(in the rows, 128 means zero)
Known rows, with every step that occurs
Y-N: [108 146 168 155 133 153 154  98 152 144 115 113 172 144 127 120 178 120
 119 132 124  84 144 142 140 191 152 127 184 126  93 165 120 116 139  99
  67 184 145 112 132 156 148 143 175 106 125 160 182 155 131 153 115  98
 112 102 124 158 138 110 100 108 167 120 128 127 114 125 145]
R-E-J: [122 183 173 143 130 143 130 119 125 129  87 119 152 118 136 126 174 138
 129 169 135 130 196 161 156 189 144 116 114 165 119 143  82 113 130 116
  75 138 146 125 124 143 162 145 173 105  84 167 179 156 102 143 104  97
 127 117 123 125 120 156 103  81 145 115 105 129 192 117 164]
Y-J-N-R-E: [151 167 188 114 104 153 152  79 179  88 116 145 136  80 135 133 149 129
 146  76 126  85 167 141 152 164 138 150 157 135 121 148 105 118 142 109
  77 126 152 123 132 168 168 107 198 119  89 166 165 169 124 163 117  74
 131  92 128 164 117 109  98  45 187 143 101 102 140 112 153]
F-R-Y: [136 148 142 128 128 168 168 109 127 148 109 135 128 106 102 134 159 123
 131 120 131 106 150 177 123 174 191 134 139 140 119 171  97 119 172 104
  92 139 138  93 124 140 151 133 157 109  84 168 194 160 137 144 118 100
 112  91 142 128 148 152  75  89 165 130 130  74 151 145 146]
Y-N-J-L: [127 175 178 132 124 142 125  96 170 123  87 138 121 142 143 124 169 106
  94 168 119  94 152 158 173 185 167  99 169 149 112 139 123 120 145  68
  62 204 128 123 122 148 101 166 175 129 163 108 176 162 100 161  87 138
 114  92 104 161 127 141  84 115 139 137 104 143 162  92 128]
Y-R-N-E-J: [135 154 174 146 118 148 135 127 159 120 119 133 162 109 118 126 149 123
 124 190 151 119 187 146 168 184 142 119 125 160  85 151  76 110 124 107
  47 144 150 109 107 159 155 136 165  83 110 161 186 153 123 136 118 121
 116 120  95 128 105 142  87  65 148 103 108 126 162 109 151]
R-J-Y-N-E-L: [105 171 176 136 108 155 141 131 156 120 120 150 164 169 109 119 173 112
 115 170 112 110 136 163 168 150 158 126 134 184 116 156 107 113 136  74
  64 178 151  77 113 173 120 139 191  88 124 160 168 163  94 167 105 126
 158  87 113 162 114 160  82  81 166 112  79 113 223 118 169]
F-R-Y-E-L-J-N: [121 168 175 138 106 161 167 100 198 115  91 139 176 129 122 138 175 119
 116 147 143  92 157 158 151 219 139 124 137 147 116 139  83 142 144 100
  60 173 172  90 139 158 144 131 160  84 126 152 198 191 115 171 102 105
 127 116 103 118 135 125  83  78 155 151 104 155 186 106 137]
Y-R-N-J: [166 161 196 136 137 144 157  85 182 113  89 136 135  92 126 121 120 122
 106 156 146  79 163 158 157 174 134 119 138 132  76 150 110 107 150  86
  69 176 156 103 131 153 138 124 175 118 126 144 180 143 132 129 115 113
  94 124 118 123 124 143  87  58 188 132 108 131  93 118 125]
F-R-Y-J-N-E-L: [114 167 175 120 115 159 154 120 168  96 117 152 154 132 117 128 174 109
 124 153 129 107 144 157 176 159 167 138 124 176 120 164  99 112 157  77
  60 157 164  78 129 159 123 121 184  86 117 159 188 167 104 161 102 120
 154  87 109 147 112 138  70  66 165 120  87 117 227 109 162]
L-J: [130 155 185 154 124 140 143 125 166 147  81 120 164 133 122 143 194 114
 106 189 139 125 174 163 120 194 134 115 116 158 110 160 108 120 116  99
  96 170 145 114 127 158 141 158 150  77 138 145 185 175 107 167  99  89
 114 120 141  97 158 158 105 105 154 134 123 158 156 112 141]
L-J-N-R-Y-E: [132 143 196 126  93 168 152  95 185 129 126 146 147 128 118 115 127 117
 123  97 142  95 127 165 159 171 147 165 143 124 125 131  69 120 140  95
  82 116 116 100 115 172 148 115 172  84 101 177 185 183 136 160 124 107
 121  98 122 149 126 120  68  84 159 130 102 101 133 144 115]
E-R-Y-N: [ 94 149 184 137 130 175 165  94 155 160 124 121 171 130 122 102 166 123
 107 104 122 101 138 163 136 179 159 130 180 132  97 139  88 108 137 115
  53 173 142 101 123 164 144 135 167 109 100 161 165 146 140 146 109  87
 110 101 136 176 143 107  83 110 173 118 123 117 131 139 147]
F-R-E-N-Y: [165 137 164 141 114 196 149  96 113 132 123 174 143 122 121 148 133 128
 114 134 117  66 154 138 163 177 143 135 120 113 126 175 134 100 150 106
  88 121 132  88 124 171 168 130 169  89  72 172 154 155 122 155  94  92
  96 102  94 184 155 144  97  63 215 102 107 126 124 131 170]
F-R-Y-N-J-L: [130 176 169 125 121 149 133  95 164 125  88 141 115 134 131 128 176 110
 100 157 118  98 152 159 168 185 187 104 171 149 115 142 110 127 157  70
  69 200 131 114 117 149 102 160 172 125 149 114 183 168 108 163  89 145
 114  89 106 162 136 144  67 110 144 136  99 130 166 102 129]
F-R: [148 140 122 134 131 150 145 114 132 132  97 120 125 106 111 156 195 127
 144 139 155 102 166 132 111 185 173 131 144 134 104 208 126 134 174  96
 115 144 147 111 116 129 175 119 152 107 113 152 204 178 130 148 110 113
 108  85 134 103 135 148 113  79 173 129 130  93 123 123 151]
L-J-Y: [135 164 153 148 108 162 145 108 146 164  81 144 168 166 103 138 149 126
 116 170 122 106 160 183 135 195 133  97 100 167 122 125 105 127  86  94
  70 186 122 101 122 159 139 156 143 101 100 146 154 167 106 169  89 136
 127 100 127 134 140 177 112  80 165 145 122 115 187 110 135]
E-N-R-Y: [136 136 177 133  91 175 164  79 137 157 138 153 130  80 111 140 115 121
 123 101 130  84 141 173 149 181 162 138 147 151 120 137 122  79 140 120
  76 136 152  81 124 175 144 118 161  97  87 171 161 148 143 135 123  69
  92 102 122 147 125 134  75  83 170 135 128  80 116 147 141]
E-J: [114 163 159 153 129 144 128 119 117 151  90 109 157 115 135 137 167 137
 121 199 155 124 189 166 157 210 140 104 113 173 109 147 102 101 122 112
  74 150 148 117 121 139 157 149 153  97 107 156 189 150 112 133 102 107
 106 118 117 103 113 155 103  94 132 120 126 133 173 109 149]
N-J-Y-R: [162 148 146 118  97 170 130  72 183 141 107 142 112 138 123 135 150 124
 138 129 162  91 149 170 141 205 152 128 103 132  94 145 113 116 118  81
  69 145 114 100 127 151 135 125 143 135 106 163 158 141 132 140 113 128
 107  95 123 138 138 159 107  59 193 135 129 121 153  97 120]
E-J-Y-R-F: [123 116 128 131 108 142 132 104 180 125 121 127 111 126 139 135 162 133
 124 168 152 100 166 182 132 191 151 117 112 129  93 156 128 107 145 129
  69 162  94 113 131 139 154 154 147 139  84 165 152 144 130 116 122 111
  87  88 162 110 144 142 142  71 185 135 179  48 158 121 139]
F-R-Y-E-J-L: [106 178 158 126 101 147 115 119 152 132  99 139 117 144 133 136 179 114
 112 173 136 119 163 165 177 202 181 113 153 155 115 131  74 134 149  79
  62 153 101 124 100 144 127 171 154 112 124 133 190 180  98 159  94 147
 123  92 101 139 119 153  79 116 105 120 103 125 206 104 138]
N-J: [163 157 182 138 151 146 139  96 144 127  77 125 131 111 135 123 141 126
 109 172 147 103 164 162 154 159 144 113 111 156 120 157 131  95 149  87
 103 166 155 110 137 141 128 118 177 110 136 136 182 145 119 135 102 112
 102 104 125 124 123 157  90  78 178 137 113 127 126 114 127]
E-L-J-R: [111 147 186 143  96 125 139 113 182 137  87 127 145 116 131 142 210 118
 105 129 147 131 180 162 105 204 114 156 115 172 125 156 111 108 149  72
  78 132 143  98 119 178 149 132 143 103 133 151 177 190 115 146  96 104
 114  96 149 118 122 173 116 109 182 171 103  91 121 113 144]
J-R-E-N: [135 154 191 145  96 152 146  79 156 126 126 145 135 103 124 142 153 121
 113  81 139  82 165 118 148 182 119 142 143 130 124 148 117  90 172 129
  61 118 148  99 137 169 163 116 172 111  93 174 151 171 109 141 113  67
 103 114 102 168 128 126 129  77 187 129 102 110  86 129 158]
F-R-J: [143 159 154 127 117 147 153 142 137 136 116 117 135  83 101 152 191 144
 121 162 158 104 182 156 124 177 170 119 150 146 104 155  96 151 180 116
 129 140 133  93 112 139 166 133 175 108 121 157 200 187 119 180 120  83
 110 104 139 119 141 154  93  67 169 122 103 110 142 122 141]
N-Y-R: [159 119 152 122  98 187 133  94 166 135 132 151 111 125 139 137 158 119
 132 134 154  84 147 163 133 208 155 148 114 100  90 185 128 109 133  75
  80 108 102 102 124 163 159 137 143 111 107 175 170 134 147 140 119  98
  92  95 129 147 162 148 101  71 202 113 142 131 136 105 139]
N-J-Y-R-F: [140 112 137 126 114 143 135  96 189 117 119 132 103 125 137 131 154 130
 119 157 151  90 156 181 133 172 152 121 112 125  99 160 136 104 152 121
  77 165  97 111 136 139 147 143 156 144  96 158 150 143 132 116 121 111
  85  82 163 118 147 145 139  65 202 141 173  46 142 121 130]
N-J-R-E: [151 164 194 124 126 136 141  92 170 101  92 139 117 102 134 114 169 125
 125  77 129 115 180 148 122 149 129 159 124 140 141 158  97 113 176  91
  89 110 135 121 130 162 160 109 190 136  98 162 163 174 115 144 111  98
 127  90 146 162 124 157 110  73 204 154  90  73 110 124 152]

Rows
[157 125 159 143 127 197 164 103 135 130 113 166 164 117 137 128 114 129
 114 146 125  56 153 168 163 196 130 123 123 113 121 165 138 116 134  87
  67 144 134 101 134 164 172 138 159  95 105 151 172 142 142 153  99 109
  96  96 101 173 140 135  88  63 195 133 134 123 140 102 145]
J-N-Y
[108 166 211 109 135 164 160 102 149 141 118 119 154  94 130 122 162 134
 100 122 144 118 155 177 169 159 160 135 124 153  98 112  64  97 133 114
  68 129 107 104 138 152 124 135 165 108  83 166 167 144 126 162  94  84
 122 100 156 166 139 103  71  76 168 108 115 123 174 114 125]
E-R-Y-J
[111 154 189 135 102 149 163 110 161 154 104 141 142 112 115 122 170 116
 102 113 125 128 159 196 119 191 149 152 115 165 132 134  85 102 153  91
  71 132 132  84 126 172 133 140 149 105  99 168 175 169 128 145 110  94
 115  99 155 139 138 168  77 111 172 160 112  72 149 139 140]
E-L-J-R-Y
[111 179 185 118 114 136 127 112 163 117 101 132 121 130 145 140 178 109
  98 162 126 100 153 162 184 181 171 111 158 149  99 132 105 121 136  74
  56 169  90 131 127 145 106 183 164 123 144 123 178 166  95 178  85 126
 128  84 123 162 132 126  90 105 121 123 114 135 195  77 125]
Y-J-L
[121 153 169 154 128 152 126 127 138 134 115 121 176 132 124 123 176 126
 125 196 144 127 182 142 171 181 151 115 130 172 108 152  84 106 119 107
  64 155 155 110 111 156 147 132 171  80 117 157 190 159 121 147 110 122
 122 109  96 145 107 133  81  86 148 102 105 134 174 112 153]
Y-N-E-J
[145 135 158 136  85 160 150  74 165 126 115 137 146  57 140 154 135 137
 145 126 163  79 176 146 153 220 127 128 157 160 108 145 135 104 117 109
  67 152 180 105 117 169 176 100 160  98 118 148 181 162 149 138 117  89
  90  99 105 123  86 117  97  56 164 163 127 106 116 100 136]
E-J-N-R
[122 170 186 117 115 157 128 114 149 119 108 151 124 134 148 140 166 113
  93 169 114  90 152 167 193 184 171 114 145 143 105 135 109 118 130  63
  59 161  80 123 123 156 109 187 164 118 132 126 171 160 100 181  78 132
 121  82 117 183 140 132  77 100 139 117 109 138 200  79 131]
N-Y-J-L
[128 159 170 145 122 166 132 121 126 133  98 135 167 130 125 132 148 141
 121 184 148 103 172 152 180 197 141 134 121 138 103 147  66 122 133  97
  78 120 122 105 100 156 171 136 160  83  79 171 195 170 122 142 102 139
 107 113  98 135 117 147  80  78 158 100  97 124 155 130 145]
F-R-N-Y-E-J
[103 136 192 115 129 166 129 107 174 144 123 124 131 128 139 103 154 123
 112  98 174 123 141 146 131 151 116 142 131 122 104 151  79 112 149 107
  73 107 107 124 100 156 175 109 149 102 116 146 157 159 124 138 103 101
 111  89 145 140 115 128 129  88 172 110 114 120 130 123 140]
Y-E-R
[128 150 181 128  89 171 174  87 165 141 117 154 148  88 117 136 135 120
 123 115 125  95 147 190 143 194 158 135 141 163 124 132 108 101 129 103
  67 158 167  81 127 177 139 122 163  94  99 161 175 158 139 148 116  79
 112 102 130 132 124 139  63  79 166 159 119  98 164 131 141]
E-L-J-N-R-Y
[117 174 174 126 101 140 131 138 160 132 113 138 112 119 128 136 172 114
  94 172 128  99 162 178 158 182 168  98 168 151 108 127 105 142 158  83
  78 172  97 119 110 148 124 187 171 125 161 119 176 174  90 182 102 106
 121  94 123 150 134 158  95 107 115 131 108 125 189  90 134]
R-J-L
[104 178 157 136 107 139 113 121 143 137  90 133 121 132 145 139 176 112
 106 193 134 117 176 170 170 212 161  92 147 165 110 137 108 122 131  82
  52 176 117 133 109 143 125 185 151 116 144 119 180 161  92 154  89 132
 115  98 106 130 114 160 100 119 100 129 117 138 206  84 145]
E-J-L
[131 159 182 132 128 157 170  88 179 109 107 122 176  89 139 135 147 132
 116 129 154  64 161 148 178 203 132 120 149 136  95 127  99 122 139 110
  47 162 144 114 162 143 145 130 170 111 123 149 188 161 130 168 105  96
 114 106 110 155 119  83  92  56 155 141 128 148 150  81 118]
Y-J-N
[142 156 182 137  93 163 141  73 168 122 135 144 124 116 124 148 156 115
 121 100 146  75 156 121 156 194 135 135 143 117 104 154 117  93 158 133
  62 127 143  97 141 163 153 121 172 109  95 182 151 157 108 143 119  61
 105 123  96 154 146 119 126  69 180 106 111 146 114 123 159]
Y-R-E-N
[130 182 152 137 131 144 130 117 124 123  84 118 145 111 127 141 195 142
 139 170 143 133 203 147 147 195 157 121 119 164 120 160  79 125 144 118
  89 132 155 120 116 138 169 132 169 106  79 168 191 171 105 144 103 106
 125 111 121 116 122 155 102  75 154 114 103 122 184 120 172]
F-R-E-J
[ 99 179 172 129 102 146 114 118 154 134 100 139 121 150 139 125 163 112
 103 174 130 117 158 175 183 199 171 109 150 154 117 122  75 125 138  80
  50 157  97 125 107 148 121 179 156 111 130 134 184 170  93 157  95 140
 125  96 103 146 118 152  80 120  97 120 105 129 209 101 135]
R-Y-E-J-L
[ 96 172 199 124 112 149 139 108 162 121  98 143 131 157 130 111 161 115
 108 128 129 116 126 182 166 161 149 162 113 165 132 147  90  98 168  61
  75 127 130  81 120 165 120 123 177 101 107 173 178 168  99 141 103 127
 140  91 132 137 115 168  77 102 164 133  79  91 185 142 145]
N-J-R-Y-E-L
[112 169 175 123 104 170 143 124 151 111 109 155 150 155 128 130 164 125
 114 155 133  91 132 165 173 179 149 148 123 146 121 159  98 127 164  67
  87 130 130  77 113 166 147 130 181  85 107 171 186 177  98 165  99 126
 138  92 112 145 125 156  82  77 172 115  76 125 201 126 157]
F-R-J-N-Y-E-L
[136 158 196 149  92 148 147  82 167 129 118 143 144 107 120 148 168 119
 107  96 139  91 173 118 145 190 116 140 136 137 124 141 109  98 159 131
  64 126 152  97 137 175 155 121 169 102 100 170 152 179 105 150 107  64
 103 121 103 159 137 130 126  81 185 130  97 126  92 126 159]
L-J-R-E-N
[113 180 178 108 111 146 138 110 157 124 104 139 116 122 131 141 182 112
 102 146 120 104 152 168 180 183 194 118 159 149 106 129  86 128 149  76
  61 163  94 120 124 145 104 179 162 125 125 131 183 170 102 177  87 125
 127  82 127 164 140 127  69 102 125 123 109 123 203  92 128]
F-R-Y-J-L
[ 89 169 181 133 113 144 130 122 155 118 101 134 137 170 135 121 167 111
 118 150 133 109 120 167 163 164 144 148 126 156 117 169 108 105 156  64
  77 139 126  96 119 158 133 139 174  91 120 169 183 166  89 148 104 121
 146  91 129 121 117 159 103 104 145 117  92 116 196 129 156]
Y-E-L
[121 162 168 126 111 153 147 134 169  99 118 150 150 130 116 133 179 113
 123 167 136 104 150 152 162 162 156 128 131 176 118 173 110 124 167  81
  74 159 171  78 120 160 138 122 187  86 135 153 188 175  99 164 109 111
 149  90 105 134 108 154  87  64 163 123  85 121 216 107 165]
F-R-J-N-E-L
[115 168 186 142 111 147 146 132 175 129  93 136 174 159 105 137 217 104
 107 193 119 141 160 157 136 178 164 129 119 181 118 166  90 123 126  84
  89 183 169  80 116 175 115 147 168  61 127 155 190 189  99 174  94 107
 143 111 126 121 152 162  72 101 164 121  87 154 211 126 164]
F-R-Y-N-E-L-J
[132 151 165 149 130 149 123 135 131 133 111 126 157 123 125 129 165 125
 126 202 150 134 187 150 167 175 149 114 105 178 116 157  89 101 122 106
  70 137 150 113 112 149 152 132 162  79 118 156 189 156 116 142 110 122
 121 106 103 127 104 152  89  78 140 107 110 123 185 107 154]
N-E-J
[136 151 173 151 117 155 165  99 193 125  89 128 180 108 129 138 161 120
 112 154 151  82 172 153 139 222 120 107 140 141 109 139 108 134 128 111
  55 184 171 111 149 154 154 138 157  91 145 138 189 176 123 169 107  88
 107 121 108 121 135 118 104  77 151 158 131 167 150  90 128]
L-J-N
[148 124 171 142  77 160 142  65 148 143 136 144 127  70 126 167 130 124
 133 108 157  70 152 127 151 194 130 137 159 149 107 159 162  75 131 118
  82 143 166  92 114 179 167 101 160  90 118 158 160 159 138 133 118  70
  82  99 105 132 102 123 114  70 176 139 124 103  73 124 144]
E-N-R
[115 163 174 136 121 142 151 136 161  98 112 154 147 140 109 128 160 103
 120 166 116 105 141 149 155 145 156 134 140 169  98 191 114 111 162  67
  61 168 164  85 109 164 145 134 183  84 122 155 184 163  99 145 110 124
 148  92 113 128 106 163  92  75 162 114  86 100 187 125 176]
F-R-N-E-L
[146 158 198 123 136 167 167 109 134 115 109 143 171  98 123 143 143 140
 103 157 122  72 161 152 186 170 153 137 134 128  80 147  91 115 135  86
  76 140 108  99 132 159 148 146 174  99  77 164 181 154 130 172  89 116
 110 101 126 177 144 109  67  52 198 100 104 127 139 111 136]
F-R-N-Y-J
[104 148 186 150 113 155 167  95 167 157 116 124 177 130 115 113 185 121
 106 103 116 102 151 165 128 198 155 148 172 140 108 137  86 115 141 100
  60 166 143  94 129 177 134 141 167 107 105 169 178 169 144 156 115  98
 109 105 135 172 149 118  75 120 179 142 117 101 107 139 138]
L-J-R-Y-N
[141 130 166 138 129 167 152 123 164 121 144 145 159 138  98 111 167 103
 130 127 118 107 139 134 148 135 183 145 159 137 114 180  91 120 153  95
  74 152 146  97 111 166 136 117 189  86 118 163 187 167 140 160 125 118
 135  82 108 182 131 119  64  80 181 104 106  91 143 135 151]
F-R-Y-N-E
[151 132 160 122  88 187 142  90 193 123 120 156 131 129 141 141 170 117
 126 144 155  79 154 166 144 232 143 142 112 116  93 168 119 120 123  73
  65 132 129  89 131 171 149 141 143 102 115 171 174 145 138 154 109  98
  99 108 115 141 159 141  92  65 200 126 130 162 170  91 140]
E-L-J-N-Y-R
